What can hang from each mark
B: A E V
M: E
L: A E
V: H
A: B L M
E: B L M
H: V

Known rows, with every way that one mark hangs from another
(B (E L M) (V H)): -1.19,-1.26,-2.89,1.53,-0.86,-2.60,0.24,2.65,-0.11,-0.28,-0.90,0.77,1.51,-0.72,-0.21,0.38,2.53,-2.54,1.82,-0.29
(E (L (A B)) M): -2.19,-1.62,-1.12,2.27,0.40,-0.64,1.94,0.34,0.50,1.57,1.12,3.04,-0.96,-0.82,-2.59,0.68,3.20,-1.73,3.25,1.97
(A B L): -1.93,-1.44,-1.13,1.14,-0.46,-1.62,0.63,0.49,-0.40,1.60,-1.24,1.77,0.39,1.54,-1.40,3.16,0.50,0.47,1.70,-2.18
(L (E (B A V) M)): 1.08,-1.80,-4.27,0.88,0.79,-1.03,0.81,4.13,1.89,1.65,0.21,0.64,1.14,-3.18,-0.73,2.91,2.08,-1.96,3.50,1.60
(A (M (E L))): -0.72,-2.28,-4.77,1.32,2.09,-2.01,2.19,-0.17,0.02,1.71,-1.33,1.07,0.98,-1.05,-2.86,1.27,-0.26,0.87,0.75,-0.81
(A (B V) L M): -1.81,-2.76,-3.48,-1.22,0.16,-1.48,-0.43,-0.16,-0.87,3.61,-1.52,1.76,2.46,0.34,-0.71,1.39,-0.24,2.41,3.36,-2.54
(L A): -0.49,-3.70,-0.49,3.27,1.11,-1.31,-0.06,-0.41,1.18,2.57,-0.68,0.06,-0.09,0.12,-2.83,1.15,2.12,-2.13,1.38,2.65
(A L (M E)): 0.73,-1.45,-5.67,0.59,0.93,-2.59,1.30,-1.19,0.51,2.17,-1.26,0.92,1.44,0.08,-2.83,1.26,-1.05,2.51,0.89,-2.65
(A (L (E B))): -0.14,-1.07,-3.92,0.93,0.22,-0.55,1.91,3.46,0.93,0.16,0.82,1.79,1.79,0.26,-2.49,3.17,0.80,0.21,1.04,-0.69
(E (B A V) M): 0.35,-1.86,-2.62,1.47,0.08,-2.16,0.05,3.13,1.71,2.07,-0.95,0.54,0.74,-1.37,-0.33,2.81,1.71,-2.90,3.15,0.62
(E M): -0.17,-1.63,-2.02,1.48,0.38,-2.15,0.90,0.89,1.42,1.22,-0.79,0.56,-1.19,-0.39,-2.17,2.34,1.16,-2.39,2.40,1.96
(E (B V) (L A) M): -1.56,-1.72,-2.52,2.86,0.28,-0.94,0.79,2.55,1.33,1.64,1.85,2.47,1.83,-0.92,-1.89,-0.27,3.49,-3.10,2.66,2.27
(L (A B)): -1.11,-4.35,0.44,2.90,1.05,-0.59,0.50,-0.70,0.53,2.92,-0.38,1.42,-0.73,-0.10,-2.95,1.78,1.59,-1.17,2.22,0.61
(E (B A (V H)) L): -2.00,-2.34,-3.85,1.65,-1.54,-2.38,0.26,4.12,-1.17,1.41,-2.08,1.89,0.68,-1.25,-0.15,2.41,2.08,-1.84,0.69,-1.50
(B A V): -0.43,-2.80,-1.08,1.82,0.67,-2.41,-1.80,1.13,0.41,3.24,-3.11,-1.35,1.12,-0.83,0.41,2.88,1.80,-2.38,2.33,1.00
(H V): -0.63,-3.30,-1.23,2.71,1.89,-3.26,0.09,1.47,1.09,1.28,-2.81,-0.59,-1.58,0.79,-1.95,3.76,1.90,-2.15,-1.74,-1.18
(E L): -2.72,-1.49,-1.02,2.31,0.70,-1.73,0.83,1.69,-0.40,0.66,-1.66,0.71,0.22,0.65,-1.57,2.37,1.68,-2.15,1.08,1.60
(B (A L M) E (V H)): 0.44,-2.27,-4.99,-2.04,-0.85,-2.86,-1.01,1.65,-0.69,2.33,-3.00,-0.08,3.06,0.07,0.65,0.87,0.80,1.20,2.88,-2.53
(L (A M) E): 0.83,-4.52,-4.08,-0.04,2.56,0.47,1.24,0.13,1.08,3.28,0.46,0.42,0.68,-2.35,-3.88,0.32,1.36,1.15,2.95,3.75
(M (E (B A))): 1.34,-2.65,-2.85,3.67,1.36,-2.43,1.64,1.91,1.56,1.45,-1.60,0.43,0.21,-0.82,-2.31,3.93,-0.09,-1.30,0.05,-2.46
(L (E (B V) M)): 0.54,-2.20,-4.05,1.30,0.90,-0.51,1.15,3.61,1.98,1.13,1.27,1.18,1.43,-2.36,-2.00,2.29,1.28,-1.44,2.53,1.36

Rows
-0.64,-1.80,-3.34,3.65,1.05,-2.49,0.69,2.62,0.58,1.60,-1.36,0.77,2.48,-1.34,-0.49,2.67,1.42,-1.89,0.27,-2.05 | (M (E (B A V) L))
0.25,-3.35,-2.24,1.81,1.12,0.28,0.37,0.25,1.55,2.98,1.81,1.57,0.15,-3.40,-2.11,0.53,2.75,-0.62,3.76,2.28 | (L (A (B V)) (E M))
-2.00,-1.37,0.16,1.38,1.15,-1.39,0.53,2.49,0.26,0.41,-0.30,1.27,2.63,-0.01,0.34,1.34,2.14,-2.19,3.86,-0.38 | (A (B (E L M) V))
-0.22,-2.24,-6.98,-1.82,-1.96,-2.41,-0.07,2.67,-0.80,3.12,-2.19,2.34,1.55,-0.72,-0.61,1.49,0.19,1.96,2.18,-3.39 | (E (B (A L M) (V H)))
0.81,-0.10,-4.03,0.04,-2.13,-3.54,-1.16,2.18,0.24,0.72,-1.90,0.01,1.71,-0.29,1.06,1.31,2.58,-1.40,2.87,-1.65 | (B (A L) (E M) (V H))
1.51,-4.44,-4.26,2.07,2.56,-1.56,1.19,-2.36,1.44,3.75,-0.61,0.44,0.43,-1.52,-4.30,-0.09,0.02,0.93,1.01,0.11 | (L (A (M E)))
0.92,-2.95,-3.71,2.27,1.11,0.10,0.92,2.61,2.56,1.99,2.68,1.44,1.65,-2.93,-2.79,0.46,2.70,-1.76,2.93,3.00 | (L A (E (B V) M))
-0.39,-4.44,-0.42,-0.33,2.70,-0.64,1.24,0.67,0.26,1.96,-2.14,0.54,1.80,0.69,-1.94,2.37,-0.94,0.72,3.43,-1.46 | (A (B E) M)
-0.03,0.25,-3.88,0.61,-1.33,-2.60,-0.10,3.07,1.14,1.65,-0.40,1.58,2.20,-0.27,0.31,2.44,1.92,-1.73,3.16,-0.69 | (E (B (A L) V) M)
-0.29,-2.63,-4.92,0.31,0.75,-2.07,0.32,-1.70,-0.24,3.56,-1.17,1.60,2.71,-0.66,-1.55,1.02,-1.15,3.29,1.75,-4.72 | (A (B V) L (M E))
-1.59,-2.10,-3.17,-1.29,0.30,-1.20,1.09,-0.08,-0.69,2.54,-1.52,2.27,0.91,0.90,-1.96,2.10,-0.77,2.47,3.14,-2.20 | (A B L M)
-0.86,-3.12,-7.06,-2.13,-1.15,-0.80,0.60,0.61,-1.61,2.96,-0.74,2.70,0.99,-2.40,-1.70,1.06,0.05,4.45,2.51,-3.11 | (A (B (V H)) (L E) M)
-2.92,-2.70,0.10,2.82,0.90,-0.46,1.20,0.28,-0.42,2.06,-0.05,2.21,-0.01,0.05,-2.47,1.19,2.58,-1.29,2.09,1.07 | (E (L (A B)))
-0.64,-2.18,-2.27,4.64,1.54,-1.82,1.34,-0.79,0.80,1.49,0.23,0.95,0.68,-0.72,-3.23,0.45,2.31,-1.50,-0.18,0.88 | (M (E (L A)))
-2.75,-4.16,-2.15,0.53,1.49,-0.13,0.16,-0.36,-0.72,4.29,-0.46,2.10,2.12,-1.27,-1.71,-0.54,1.86,0.59,3.64,0.96 | (E (L (A (B V) M)))
-3.16,-3.35,0.01,3.08,0.73,-0.60,-0.35,0.11,-0.38,3.18,-0.06,1.79,1.66,-0.53,-1.20,0.32,2.97,-1.39,2.26,1.05 | (E (L (A (B V))))
0.33,-0.63,-7.24,0.22,-2.42,-1.49,1.31,3.72,0.49,0.42,1.57,2.97,0.80,-2.16,-1.84,1.39,1.56,0.53,1.34,-1.61 | (A (L (E (B (V H)) M)))
0.72,-2.00,-3.90,1.39,1.12,-0.46,2.80,3.82,2.04,0.05,1.46,1.69,-0.41,-1.98,-3.20,2.99,0.91,-1.42,2.31,1.80 | (L (E B M))
1.39,-5.19,-4.75,2.45,2.46,-1.14,0.72,-0.48,1.71,4.16,0.42,1.20,2.70,-1.90,-3.70,-0.44,-0.10,0.64,1.04,-1.51 | (L (A (M (E (B V)))))
0.50,-3.78,-2.34,2.87,1.81,0.65,1.77,2.51,1.75,1.53,1.65,1.41,0.70,-1.47,-3.92,1.75,1.83,-1.14,1.41,2.26 | (L A (E B))
